Every row comes from one small tree of marks. The marks that hang from a mark follow it in brackets, in the order of their numbers. Every link used is in the known rows. Which tree was each row made from?
Known rows
q198[q584[q328 q623[q758[q800[q669]]]]]: [ 5.22 -1.00  1.38  0.87  1.49 -0.76  0.93 -0.06  0.70  0.62 -0.89 -0.38
  0.60 -0.20  0.10 -0.71  0.68  0.88 -0.35 -0.22  1.43]
q584[q198 q328 q623]: [ 5.17  0.66 -1.27  0.08  2.83 -0.49  2.35  1.25  0.35 -0.71 -3.20 -0.91
 -1.71  0.06 -2.04 -0.67  0.02  0.43 -1.70 -3.64  1.24]
q841[q800[q669[q110[q565]]]]: [-3.26  0.46  2.28 -0.18 -1.34  0.36 -2.33 -0.41  1.22  1.34 -1.11  2.36
  1.16  0.17  3.28  2.41  0.88  1.03  2.12  0.92 -1.54]
q841[q800]: [-2.06 -0.53  0.05 -0.43 -1.04  0.59 -1.31  1.36  0.72 -0.87 -0.57  1.31
  0.71 -0.62  0.59  1.06 -0.82  0.16  0.87  1.33  0.07]
q800[q669 q841]: [-3.59 -0.93  0.85 -1.80  0.12  1.09 -1.32  0.89 -0.30  1.63 -0.11  1.49
  1.18 -0.27  0.65  1.70  0.51 -1.27  1.58 -0.44 -0.30]
q758[q623[q584[q328]] q800[q841]]: [ 2.11 -1.30 -1.24  0.54 -2.89 -1.61 -0.52 -1.07 -1.45 -2.72  3.71 -1.27
 -0.95 -0.25 -1.44 -1.97  0.69 -1.48 -0.32 -1.13  1.17]
q758[q623 q800[q669]]: [-0.83 -0.80  1.23  0.43  0.12  0.10 -1.42 -0.12 -0.01  1.57  1.60 -0.79
  0.61 -0.67 -1.13 -0.79 -0.15 -0.57  0.02 -0.21 -0.69]
q758[q623[q584[q328]] q800]: [ 2.19 -0.30 -0.98  0.90 -1.32 -1.19 -0.23 -1.04 -0.77 -2.15  2.56 -1.65
 -0.30 -0.47 -2.65 -1.81 -0.06 -0.20 -0.44 -0.31  0.35]
q623[q584[q198 q328] q758[q800[q669]]]: [ 1.27  0.82 -2.47  2.66  1.41  1.88  2.49 -2.55 -0.88  0.36 -0.07 -0.54
 -0.60 -0.19  2.67 -0.93  0.67 -3.60  0.15  1.92  0.80]
q800[q669]: [-3.51  0.22  1.14 -1.45  1.37  1.49 -1.09  1.10  0.45  2.22 -1.33  1.21
  2.06 -0.57 -0.54  1.92 -0.34  0.10  1.32  0.48 -1.08]
q758[q623[q584] q800[q669 q841]]: [-1.01 -1.57 -0.07  0.22 -2.16 -0.87 -1.68 -1.21 -1.53 -0.73  3.34 -0.33
  0.29 -0.33  0.29 -1.56  0.90 -1.55  0.90  1.06 -0.23]
q584[q328 q623[q758]]: [ 3.52 -0.19 -1.34 -1.27  2.64  0.79  1.49  1.44  1.23  1.66 -2.91 -0.12
 -1.24  0.48 -0.96 -1.33 -0.51  2.20 -1.01 -1.16  0.14]
q623[q584 q758]: [-2.92  0.32 -1.28 -1.13  0.31  1.15  0.71  0.19  0.04 -0.67 -0.79  0.66
  0.83 -0.26  0.51  0.01 -1.72  1.41  0.53  4.13 -0.77]
q669[q800]: [-4.31  0.74  0.18 -1.10 -2.25  0.54 -1.20  2.50  0.91 -0.71 -0.88  0.53
  1.15 -0.18 -1.71  2.28 -1.17  1.59 -0.39  0.36 -0.53]
q565[q110]: [-2.47  1.03  2.79 -1.32  0.98 -0.09 -0.17  1.22  0.57 -0.03  0.28  0.28
 -0.30  0.16 -3.00  2.47 -1.36  3.03 -0.10 -0.29 -0.90]
q584[q198 q328 q623[q758[q800]]]: [ 5.98  0.09 -2.22  1.93  2.31  0.74  3.44  0.10  0.22  0.67 -2.39 -1.42
 -2.88  0.21  0.49 -1.95 -0.06 -0.77 -2.42 -1.82  1.63]
q195[q669]: [-2.32  0.25  1.65 -1.36  1.89 -0.25 -1.76  2.51  0.31  1.89 -1.64  0.59
  1.76 -0.21 -2.95  0.64 -1.13  1.32  1.60  0.13 -1.22]
q623[q584[q198 q328] q758[q800]]: [ 1.90  0.80 -2.85  2.47  0.48  1.21  3.06 -1.89 -0.91 -1.50  0.09 -0.95
 -1.32 -0.24  1.29 -1.01 -0.27 -2.52 -0.92  1.53  1.38]
q195[q669[q110[q565] q800[q841]]]: [-4.80  0.87  3.09 -1.07 -3.38 -1.63 -3.30  1.81  0.60  1.01 -0.79  1.40
  0.71  1.29 -0.02  2.51  0.56  2.77  1.61 -1.14 -1.89]
q800[q669[q110]]: [-3.59  1.29  2.44 -1.83  2.34  0.60 -1.46 -0.44  0.86  2.52 -0.56  1.40
  2.74  0.09  0.96  2.21  0.13  0.56  1.44  0.86 -1.98]
q623[q584]: [-2.77  0.57 -0.48 -1.43 -0.84 -0.12 -0.36  0.69 -0.31 -1.89 -0.17  0.47
  1.52 -0.56 -1.68  1.06 -1.19  1.40  0.78  2.25 -0.61]
q800[q669[q110] q841]: [-3.60  0.05  2.24 -2.10  0.76  0.15 -1.89 -0.63  0.10  2.10  0.68  1.74
  1.94  0.39  2.40  2.17  1.03 -0.83  1.74 -0.10 -1.05]
q758[q623[q584[q198]] q800[q669 q841]]: [ 0.12 -1.03 -0.72  1.54 -1.33 -0.98 -0.31 -1.72 -1.96 -1.67  2.78 -0.87
 -0.54 -0.35  0.90 -1.74  0.98 -2.88  0.27  0.52  0.58]

Write each row's tree
[ 3.05  0.30 -1.38  2.17 -0.43 -1.21  1.26 -1.59 -1.25 -3.04  1.91 -2.10
 -1.11 -0.52 -2.15 -2.04  0.09 -1.66 -1.14 -0.99  1.16]  q758[q623[q584[q198 q328]] q800]
[-4.29  0.14  2.91 -1.71 -1.83  0.12 -1.94 -0.30  0.21  1.65 -0.52  1.93
  0.95  0.58  2.08  3.00  1.27  0.89  1.82 -1.36 -1.30]  q800[q669[q110[q565]] q841]
[-4.08  0.83  2.41 -1.53 -0.81 -1.35 -3.26  1.56  0.53  1.51  0.42  1.17
  1.64  1.12 -0.06  1.71  0.33  1.07  1.52  0.00 -1.72]  q195[q669[q110 q800[q841]]]
[ 1.12  1.43 -1.71  0.39  0.85 -0.13  1.83 -0.53 -0.81 -2.90 -0.83 -0.49
  0.08 -0.42 -1.59  0.45 -0.11 -1.26 -0.12 -0.48  1.00]  q623[q584[q198 q328]]
[ 5.40  0.06 -1.79  2.01  3.28  1.27  2.98 -0.54  0.25  2.19 -2.57 -0.96
 -2.34  0.29  1.55 -1.86  0.82 -1.72 -1.47 -1.43  1.05]  q584[q198 q328 q623[q758[q800[q669]]]]
[-0.87  0.12  2.38  0.23  0.85 -0.60 -1.77 -1.39  0.26  1.76  2.24 -0.54
  1.32 -0.09  0.08 -0.49  0.35 -0.21  0.17  0.20 -1.44]  q758[q623 q800[q669[q110]]]
[ 4.61 -0.67  1.18 -0.65  1.78 -1.47  1.28  1.25  1.05 -1.10 -2.02 -0.26
  0.46 -0.06 -1.84 -0.45 -0.51  2.79 -0.86 -0.63  1.58]  q198[q584[q328 q623[q758]]]
[-5.21  0.86  2.23 -1.29 -5.39 -0.89 -2.12  1.02  0.79 -1.00 -0.22  1.43
  0.12  0.99  1.02  3.59  0.39  2.92 -0.03 -1.51 -1.04]  q669[q110[q565] q800[q841]]
[ 4.95  0.48 -1.97  0.37  3.72  0.74  3.18  0.71  0.66  0.42 -3.83 -0.71
 -2.36  0.43 -0.23 -1.64 -0.38  0.36 -1.81 -2.01  1.24]  q584[q198 q328 q623[q758]]
[-1.85 -1.40 -0.66  0.25 -1.48  1.81  0.59  0.54 -0.20  0.90  0.88  0.19
 -0.70 -0.22  1.78 -0.03 -0.85 -1.07 -0.50  1.30  0.71]  q623[q758[q800[q841]]]
[-0.16 -1.96  0.47  0.03 -2.32 -0.75 -1.07  0.64 -0.75 -1.02  2.75 -0.88
 -0.74 -0.48 -1.40 -1.15 -0.31 -0.49 -0.81 -1.36  0.70]  q758[q623 q800[q841]]
[ 0.77  0.22 -0.69 -1.20  0.27 -1.36 -0.50 -0.07 -0.14 -2.37  0.79 -0.74
  0.39 -0.23 -3.80 -1.25 -0.52  1.12  0.20 -0.41 -0.15]  q758[q623[q584[q328]]]
[-2.94  0.46  1.65 -0.59  0.85  0.48 -2.30 -0.72  1.08  1.57 -0.08  2.04
  2.09  0.06  3.54  1.64  0.74 -0.63  2.09  2.05 -1.44]  q841[q800[q669[q110]]]
[ 3.06 -0.80 -1.72  1.83 -1.97 -1.54  0.82 -1.59 -2.01 -3.61  3.03 -1.85
 -1.83 -0.25 -1.02 -2.22  0.83 -2.63 -0.82 -1.74  1.88]  q758[q623[q584[q198 q328]] q800[q841]]
[ 2.05 -0.16 -2.98  2.27 -0.98  0.89  2.81 -1.94 -1.55 -1.77  1.02 -0.70
 -1.94  0.02  2.41 -1.10  0.49 -3.61 -0.65  0.81  2.08]  q623[q584[q198 q328] q758[q800[q841]]]
[ 3.15 -0.23 -1.64  1.53  1.68  0.82  2.90  0.73  0.22  0.44 -2.51 -0.90
 -2.27 -0.01  1.08 -1.62 -1.00  0.44 -2.35  0.24  0.76]  q584[q198 q623[q758[q800]]]
[ 1.21  0.63  0.61  0.64  0.50 -1.31 -1.21 -3.06 -0.43  0.18  3.15 -0.81
  1.10  0.20  0.05 -1.32  1.44 -1.02  0.75  0.46 -0.95]  q758[q623[q584[q328]] q800[q669[q110]]]
[-4.47  0.88  1.24 -1.76 -2.69 -0.75 -1.87  0.72  0.66 -0.77  1.24  1.18
  1.08  0.88  1.22  2.66  0.19  0.99  0.06 -0.06 -0.81]  q669[q110 q800[q841]]
[ 4.54 -0.66 -1.63  0.44  1.17  0.89  1.78  0.68  0.81  1.82 -1.51 -0.76
 -1.81  0.20  0.03 -1.67 -0.16  0.88 -1.58 -1.10  0.70]  q584[q328 q623[q758[q800]]]
[ 1.75 -0.89 -0.80  0.00  0.52  0.85  1.11  1.36  0.75  1.60 -1.70 -0.37
 -1.14  0.02  0.34 -1.41 -1.10  2.17 -1.45  1.09 -0.19]  q584[q623[q758[q800]]]
[ 0.73  0.15 -2.19  1.12 -0.58  1.33  1.48 -1.09 -0.37 -0.30  0.75 -0.43
 -0.26 -0.17  0.74 -0.69 -0.39 -0.92 -0.13  2.27  0.57]  q623[q584[q328] q758[q800]]
